What can hang from each mark:
mekun: valole
kevoz: bezo mekun rumob turi
rumob: kevoz lani
ninunod: kevoz
lani: bezo ninunod
vuku: lani valole
turi: valole

Each row was made from one small tree. Brackets hold a mark, then the marks that hang from it, in alphabetical order. Every link used is in the known rows. Write each row's tree.
Known rows:
{kevoz bezo {mekun valole} rumob}: [-0.887, -0.731, -1.343, 0.633, -0.689, -0.975, -0.165, -0.382, 0.408, 0.573, -0.594, 1.481, 2.015, 3.775, -0.668, 3.016, -0.201, 1.416, 0.770]
{rumob {lani bezo ninunod}}: [0.398, 0.083, 1.709, -0.263, 0.367, 0.748, 0.921, 0.056, -0.625, 0.224, -0.120, -1.268, -3.434, -1.655, -0.657, -1.373, 0.370, -2.469, 0.354]
{vuku lani}: [-0.215, -1.916, 1.732, 1.339, 0.519, -0.825, 0.843, 1.074, 0.584, -2.135, -0.345, 2.692, -4.386, -1.681, -0.963, 1.463, -3.219, -1.029, -0.672]
{rumob {kevoz turi} {lani bezo ninunod}}: [0.531, 1.476, 1.074, -1.118, 0.186, 0.795, -0.265, -0.517, -1.113, 2.105, -0.344, -1.980, -0.905, -1.560, -1.075, -2.695, 1.441, -1.756, 0.755]
{kevoz bezo {mekun valole} turi}: [-0.589, -0.103, -0.840, 0.740, -0.278, -1.244, -0.164, -0.074, 1.506, 0.967, 0.172, 0.087, 2.878, 1.625, -0.745, 2.446, 0.482, 2.403, 0.375]
{vuku {lani bezo {ninunod kevoz}} valole}: [-0.020, -0.918, 2.479, 0.446, 1.931, 0.135, 0.418, 0.491, 0.183, -1.040, -0.154, 0.505, -5.429, -3.557, -1.224, -1.052, -3.280, -3.111, -0.323]
{lani bezo {ninunod {kevoz rumob}}}: [0.139, 1.254, 0.541, -1.013, 0.495, 0.984, 0.547, -0.715, -1.375, 0.516, -0.311, -0.558, -1.761, -0.519, -0.379, -2.313, -0.561, -1.911, 1.314]
{kevoz mekun {rumob lani} {turi valole}}: [-0.504, 0.226, -1.183, 0.222, -1.458, -0.200, 0.235, 0.675, 1.218, -0.520, 0.477, -1.565, 4.022, 1.145, 1.590, 1.180, 1.743, 2.864, -0.205]
{rumob {kevoz mekun} lani}: [0.039, -0.476, 0.031, -0.042, 0.023, 0.140, -1.801, -0.062, -0.366, -0.247, -0.070, -0.572, -1.156, 0.078, 0.279, -0.580, 0.514, -0.924, -1.051]
{rumob {kevoz {mekun valole} turi} lani}: [-0.001, 0.377, -0.075, 0.018, -0.144, -0.295, -2.137, -0.250, 0.160, 1.302, 0.078, -0.996, 0.470, 0.111, -0.358, 0.305, 1.385, 0.146, -0.451]
{turi valole}: [0.325, -1.593, -0.068, 1.058, -0.445, -0.682, 0.438, 0.469, 2.030, -3.065, 0.687, 1.364, -1.517, -1.755, 0.984, 1.750, -1.348, 0.850, -2.012]
{rumob kevoz}: [0.304, -0.706, 0.008, 0.036, -0.005, -0.246, -1.038, -0.210, 0.104, -0.746, 0.011, 1.619, -2.392, -0.850, -0.668, -0.030, -1.371, -0.625, -1.155]
{kevoz bezo mekun {rumob {lani ninunod}}}: [-0.638, -0.169, -0.705, -0.201, -0.802, 0.178, 1.278, 0.120, -0.614, 0.961, -0.442, -0.809, 2.426, 3.248, 0.282, 0.378, 1.284, 0.436, 1.360]
{kevoz bezo mekun rumob}: [-0.896, -0.717, -1.486, 0.242, -0.796, -0.498, 0.620, 0.039, 0.106, -0.207, -0.477, 0.970, 2.584, 3.490, -0.009, 1.638, -0.164, 1.650, 0.576]
{rumob lani}: [0.461, -1.070, 0.853, 0.477, -0.026, 0.149, 0.154, 0.568, 0.036, -1.097, 0.156, 0.412, -2.755, -1.121, 0.126, 0.684, 0.217, -0.963, -1.179]
{kevoz bezo {mekun valole} rumob turi}: [-0.914, 0.340, -1.585, 0.336, -0.999, -1.011, 0.197, -0.198, 0.759, 1.747, -0.289, 0.415, 4.633, 3.537, -0.779, 2.756, 0.916, 2.984, 1.333]
{ninunod {kevoz mekun}}: [-0.068, -0.191, -0.577, 0.148, 0.590, 0.102, -1.357, -0.056, 0.038, -1.686, 0.563, 0.134, -0.656, -0.177, 1.350, -0.360, -0.831, 0.113, -1.044]
{rumob kevoz {lani ninunod}}: [0.584, -0.045, 1.015, -0.543, 0.026, 0.620, -0.219, -0.124, -0.811, 0.729, 0.025, -0.594, -2.565, -1.163, -0.304, -1.630, 0.432, -2.159, -0.172]
{rumob {kevoz bezo {mekun valole}}}: [-0.265, -0.643, -0.759, 0.356, 0.122, -0.940, -1.695, -0.807, 0.312, 0.469, -0.409, 1.315, 0.171, 1.596, -0.942, 1.239, -0.654, 0.088, -0.405]
{lani bezo ninunod}: [0.063, 0.190, 1.493, -0.296, 0.370, 0.331, 1.361, -0.119, 0.023, -0.098, 0.034, -0.564, -3.816, -1.802, -1.268, -1.416, -1.329, -1.927, 0.802]
{rumob {lani bezo}}: [0.416, -0.412, 1.140, 0.146, 0.408, 0.356, -0.138, 0.044, -0.554, -0.596, -0.464, -0.136, -3.080, -1.314, -0.576, -0.197, 0.310, -1.831, -0.680]
{kevoz turi}: [0.108, -0.195, 0.125, 0.339, -0.413, -0.377, 0.713, 0.699, 1.251, -0.549, 0.732, 0.461, -0.322, -1.400, -0.415, 0.858, -0.399, 1.515, -0.559]
{rumob kevoz {lani bezo ninunod}}: [0.546, 0.620, 1.282, -0.862, 0.440, 0.822, -0.515, -0.645, -1.420, 1.178, -0.543, -1.131, -2.948, -1.340, -1.010, -2.507, 0.542, -3.008, 0.320]
{ninunod {kevoz bezo rumob turi}}: [0.272, 1.016, -1.501, -0.561, -0.147, 0.257, 0.096, -0.441, -1.012, 0.724, -0.280, 1.069, 3.715, 1.524, 0.499, 0.109, 0.957, 1.530, 0.455]

Which tree is each row?
[0.270, 0.772, 1.087, -0.574, 0.800, 1.011, -0.182, -0.282, -1.167, 0.240, -0.063, -2.111, -2.039, -1.046, 0.426, -2.306, 0.823, -2.348, 0.421] : {rumob {lani bezo {ninunod {kevoz mekun}}}}
[-0.256, -1.587, 2.840, 0.820, 1.458, -0.239, 1.268, 0.919, 0.979, -1.145, -0.113, 0.664, -6.196, -3.605, -2.000, -0.199, -3.636, -2.828, -0.222] : {vuku {lani bezo ninunod} valole}
[0.216, 0.438, -0.219, -0.625, 0.009, 0.594, 1.296, -0.332, -0.966, 0.501, 0.026, 0.419, 0.228, 0.732, 0.297, -0.970, -0.224, -0.585, 1.101] : {lani {ninunod {kevoz bezo rumob}}}
[0.211, 0.162, -0.668, 0.126, -1.378, 0.024, 0.885, 0.582, 0.743, -0.359, 0.224, -0.185, 2.680, 0.016, 0.946, 1.340, 1.605, 2.108, -0.389] : {kevoz {rumob lani} {turi valole}}
[0.009, -1.616, 2.206, 0.786, 1.527, -0.059, 0.731, 1.023, 0.781, -1.525, 0.451, 1.035, -5.047, -3.363, -0.540, -0.178, -3.384, -2.245, -0.764] : {vuku {lani {ninunod kevoz}} valole}
[0.086, 0.457, -1.655, 0.111, 0.159, -0.289, -0.616, -0.292, 0.656, -0.898, 0.447, -0.373, 4.258, 0.508, 1.916, 0.146, 0.839, 2.275, -0.730] : {ninunod {kevoz bezo mekun {turi valole}}}
[0.011, 0.295, 0.664, -0.494, -0.469, 0.745, 1.096, 0.042, -1.039, 0.624, -0.511, -0.371, -1.667, 0.350, -0.645, -0.547, 0.432, -1.415, 0.972] : {kevoz {rumob {lani bezo ninunod}}}
[0.409, 0.825, 0.065, -0.589, 0.280, 0.459, 1.277, -0.139, -0.265, 0.768, 0.556, -0.458, 0.788, -0.633, 0.282, -1.358, 0.236, 0.055, 0.841] : {lani {ninunod {kevoz bezo turi}}}
[-0.163, 0.295, -1.305, -0.152, -1.098, -0.355, 1.611, 0.114, 0.011, 1.134, -0.382, 1.268, 3.854, 2.090, -0.752, 1.528, 0.815, 2.474, 0.955] : {kevoz bezo rumob turi}
[0.737, 0.116, -0.112, -0.109, -0.420, 0.013, -0.989, -0.010, 0.294, -0.049, 0.131, -0.419, 0.739, -1.422, 0.542, -0.273, 1.417, 0.319, -1.362] : {rumob {kevoz {turi valole}} lani}
[0.022, -0.476, -0.338, 0.191, 0.181, -0.451, -1.965, -0.740, -0.511, 1.094, -0.689, 0.250, 0.322, 1.610, -0.490, 0.796, 1.085, -0.806, -0.425] : {rumob {kevoz bezo {mekun valole}} lani}
[-0.560, -0.107, -1.049, 0.351, -0.436, -0.764, 0.643, 0.331, 1.222, 0.195, 0.328, -0.420, 3.442, 1.334, -0.050, 1.082, 0.539, 2.646, 0.187] : {kevoz bezo mekun turi}
[-0.190, 0.815, -1.716, -0.142, -0.496, 0.063, -0.833, -0.032, 0.475, -1.000, 0.590, -0.506, 3.702, 0.755, 2.075, 0.094, 0.589, 2.410, -0.460] : {ninunod {kevoz mekun rumob {turi valole}}}
[-0.133, 0.004, -1.479, 0.065, -0.498, -0.819, -0.791, -0.352, 1.094, -0.079, 0.067, 0.013, 3.586, 0.745, 0.384, 0.327, 0.403, 2.159, -0.701] : {rumob {kevoz bezo mekun {turi valole}}}
[0.387, 0.833, 0.471, -0.518, 0.235, 0.560, 0.933, 0.128, 0.047, 0.176, 0.950, -0.816, -0.746, -1.643, 0.462, -1.573, -0.275, -0.185, 0.487] : {lani {ninunod {kevoz turi}}}
[-0.150, -0.528, 1.199, 0.315, 0.596, -0.049, 1.560, 0.391, -0.907, -0.371, -0.691, 1.814, -1.913, -0.175, -0.460, -0.208, -2.142, -1.443, 1.088] : {vuku {lani {ninunod {kevoz bezo rumob}}}}
[-0.241, -2.243, 2.559, 1.160, 1.092, -0.441, 1.540, 1.454, 1.534, -1.627, 0.469, 1.204, -5.800, -3.433, -1.296, 0.652, -3.765, -1.973, -0.734] : {vuku {lani ninunod} valole}
[0.503, 0.646, 0.226, -0.281, 0.038, 0.390, 0.917, 0.125, 0.651, -0.536, 1.085, -0.854, -0.045, -1.996, 1.132, -1.225, -0.160, 0.301, 0.013] : {lani {ninunod {kevoz {turi valole}}}}
[-0.235, 0.503, -0.569, -0.563, -0.026, 0.481, 0.861, -0.272, -0.703, 0.383, 0.158, -0.431, 1.103, 1.447, 0.724, -1.077, -0.097, -0.087, 1.226] : {lani {ninunod {kevoz bezo mekun rumob}}}
[-0.408, -0.399, -1.451, 0.698, -0.698, -1.041, 0.682, 0.312, 2.121, -0.898, 0.526, -0.534, 4.580, 0.847, 0.999, 1.570, 0.669, 3.428, -0.539] : {kevoz bezo mekun {turi valole}}
[-0.285, 0.217, -0.650, -0.130, -0.304, -0.401, -1.305, 0.014, 0.771, 0.064, 0.456, -0.313, 0.757, -0.168, -0.246, -0.352, -0.322, 1.256, -0.583] : {rumob {kevoz mekun turi}}
[-0.343, 0.175, -1.012, 0.145, 0.130, -0.090, -1.716, -0.488, -0.295, -0.439, 0.062, 0.821, 0.287, 1.589, 0.763, 0.987, -0.483, 0.359, -0.153] : {ninunod {kevoz {mekun valole} rumob}}
[-0.688, 0.491, -0.599, 0.295, -1.018, -0.379, -0.554, 0.284, 0.600, 1.363, 0.131, -0.941, 2.324, 1.934, -0.161, 2.041, 1.546, 1.872, 0.698] : {kevoz {mekun valole} {rumob lani} turi}
[0.072, -0.453, -0.485, -0.096, 0.089, -0.047, -1.316, -0.424, -0.767, 0.476, -0.583, -0.195, 0.785, 1.360, 0.070, -0.305, 1.133, -0.597, -0.607] : {rumob {kevoz bezo mekun} lani}
[0.577, 0.159, 0.716, -0.450, 0.499, 0.458, -1.543, -0.678, -1.317, 0.371, -0.872, -0.036, -2.598, -1.016, -0.912, -1.355, 0.509, -2.371, -0.734] : {rumob kevoz {lani bezo}}
[-0.138, 0.746, -0.693, -0.480, 0.305, 0.738, -1.448, -0.454, -1.463, -0.352, -0.372, -0.607, 0.588, 1.251, 1.175, -0.962, 0.747, -0.555, -0.065] : {ninunod {kevoz mekun {rumob {lani bezo}}}}
[0.568, 1.021, 0.485, -0.704, 0.207, 0.449, -1.302, -0.547, -1.019, 1.294, -0.585, -0.852, -0.498, -1.230, -1.012, -1.536, 1.399, -1.144, -0.280] : {rumob {kevoz turi} {lani bezo}}
[0.428, 0.152, 0.269, -0.371, 0.480, 0.436, 1.055, -0.244, -0.506, 0.032, 0.324, 0.203, -0.857, -0.478, 0.349, -1.158, -0.484, -0.960, 0.509] : {lani {ninunod {kevoz bezo}}}
[0.013, -0.227, 1.441, 0.368, 0.806, -0.193, 1.541, 0.560, -0.355, -0.173, -0.311, 1.098, -1.434, -1.277, -0.486, -0.509, -1.797, -0.922, 0.900] : {vuku {lani {ninunod {kevoz bezo turi}}}}
[0.039, -0.077, 0.277, -0.171, -0.408, 0.446, 0.298, 0.011, -0.953, -0.055, -0.736, 0.527, -1.322, 0.628, -0.582, 0.394, 0.387, -0.903, 0.151] : {kevoz {rumob {lani bezo}}}
[0.667, 0.028, 1.048, -0.295, 0.411, 0.905, 0.422, 0.193, -0.823, -0.181, 0.390, -0.868, -2.374, -1.404, 0.804, -1.359, 0.651, -1.867, -0.153] : {rumob {lani {ninunod kevoz}}}
[-0.639, 0.491, -0.794, -0.109, -1.153, 0.084, 0.207, 0.689, 0.287, 0.562, 0.272, -1.453, 2.880, 1.635, 0.511, 0.692, 1.622, 2.140, 0.518] : {kevoz mekun {rumob lani} turi}
[-0.353, 1.026, -1.252, -0.116, -0.160, -0.117, -1.466, -0.344, 0.007, 0.504, 0.298, -0.009, 2.348, 1.377, 0.705, 0.808, 0.416, 1.627, 0.318] : {ninunod {kevoz {mekun valole} rumob turi}}
[0.408, 0.781, -1.828, -0.306, -0.394, 0.034, 0.154, -0.461, -0.289, -0.147, -0.133, 0.971, 4.601, 1.139, 1.363, 0.507, 1.097, 2.122, -0.149] : {ninunod {kevoz bezo rumob {turi valole}}}
[-0.051, 0.674, -1.155, 0.144, 0.473, -0.458, -1.265, -0.592, 0.159, 0.603, 0.164, 0.115, 2.938, 1.142, 0.510, 0.818, 0.660, 1.477, 0.026] : {ninunod {kevoz bezo {mekun valole} turi}}
